What can hang from each mark:
punu: dedut gafet lenu
kibin: gafet
lubob: dedut
gafet: giko kibin
lenu: lubob
pimibe: vade
giko: gafet pimibe
dedut: kibin

In the rows, 128 means zero.
Known rows, with every way that one mark hangs from another:
gafet(giko(pimibe(vade)) kibin): [ 73 190 150 124  79  88  98 131 132 182 133  82 137 191 164 129  71 153]
gafet(giko(pimibe) kibin): [ 73 198 146 113  81  81  98 128 135 190 132  76 139 199 152 130  61 167]
dedut(kibin): [180 173 152 114 118 111  94 100 128 138 119 121 144 144 112 132  78 175]
lenu(lubob(dedut)): [174 177 133 123 121 124  79  96 122 168  88  96 142 136 111 129 114 123]
kibin(gafet): [130 140 159 139  81 135 116 105 129 180  95  95 130 167  89  99 101 177]
giko(pimibe(vade)): [177 162 156 115  88 116 111 108 125 136 102 129 129 172 140 118  87 129]
giko(gafet pimibe): [158 159 181  89  79 167 121  85 127 118 119 106 132 173 126  92  73 147]
punu(dedut): [114 166 142 119 102 113 136  58 126 137 111 133 136 136 139 123 111 154]
lubob(dedut(kibin(gafet(giko(pimibe))))): [175 182 152 119 108 121 119  81 132 185 124  87 119 173 103 129  97 144]
lenu(lubob(dedut(kibin(gafet(giko(pimibe)))))): [202 190 150 122 106 123  76  96 122 188 107  92 138 159  98 135 117 122]
punu(gafet(giko(pimibe) kibin) lenu): [ 82 160 147 174  91  74 100 163 101 163 129  95 120 173 125 120  66 162]
lenu(lubob(dedut(kibin(gafet(giko(pimibe(vade))))))): [202 185 153 130 104 126  77  98 120 183 109  96 138 155 108 135 124 110]
punu(dedut(kibin(gafet(giko))) lenu(lubob)): [188 175 155 164  94 121 121  88 107 141 129 133 122 121 129 144 132 135]
punu(dedut(kibin) gafet lenu): [137 144 152 173 112  91 127  95  94 117 136 147 121 117 111 130 104 150]
lubob(dedut): [139 172 132 118 124 119 124  82 132 162 100  92 123 149 124 121  92 145]
gafet(giko): [113 208 152 130  83 106 101 120 130 176 109 100 136 193 148 119 102 178]

Rows:
[148 179 158 184  97  90  96 108  88 146 140 137 129 134 119 140 132 134]
punu(dedut(kibin) gafet(giko) lenu(lubob))
[122 174 159 180  95  86 124 105  95 139 147 139 120 143 128 133 116 155]
punu(dedut(kibin) gafet(giko) lenu)
[163 149 150 177 113  95 100  99  87 125 129 146 131 106 103 136 120 129]
punu(dedut(kibin) gafet lenu(lubob))
[111 139 179 104  79 163 119  99 128 117 134  96 135 151 148  98  64 130]
giko(gafet(kibin) pimibe(vade))
[ 75 126 135 178 113  84 101 155 101 141 117 101 126 130 112 115  59 169]
punu(gafet(kibin) lenu)
[136 174 171 134  59 125 115 112 129 203 107  89 125 208 103 104 108 170]
kibin(gafet(giko(pimibe)))
[165 167 136 156 106 117 127  89 108 118 108 142 124 107 149 138 122 128]
punu(dedut lenu(lubob))
[164 170 155 160  92 116 150  85 114 134 135 135 111 132 138 138 115 157]
punu(dedut(kibin(gafet(giko))) lenu)
[ 86 165 148 176  88  75 103 118  92 161 139 115 127 145 130 135 108 124]
punu(dedut gafet(giko(pimibe) kibin) lenu(lubob))
[ 16 163 147 149  90  75 109  89 110 177 140 102 143 158 124 117 103 161]
punu(dedut gafet(giko kibin))
[108 150 173  89  84 153 117  94 130 128 132  85 138 161 130  99  51 151]
giko(gafet(kibin) pimibe)
[151 146 139 182 118 104  86 140  92 147  98 110 121 128  98 119 101 131]
punu(gafet lenu(lubob(dedut)))
[153 172 167 127  84 119 133  59 124 154 136 133 130 153 127 130 124 144]
punu(dedut(kibin(gafet(giko(pimibe(vade))))))
[109 168 140 175 101  81  80 155  96 179 125  83 123 160 116 129  85 128]
punu(gafet(giko(pimibe) kibin) lenu(lubob(dedut)))
[199 163 140 161 114 127 105 125 112 146 100 107 118 124 116 134 102 135]
punu(lenu(lubob(dedut(kibin(gafet)))))
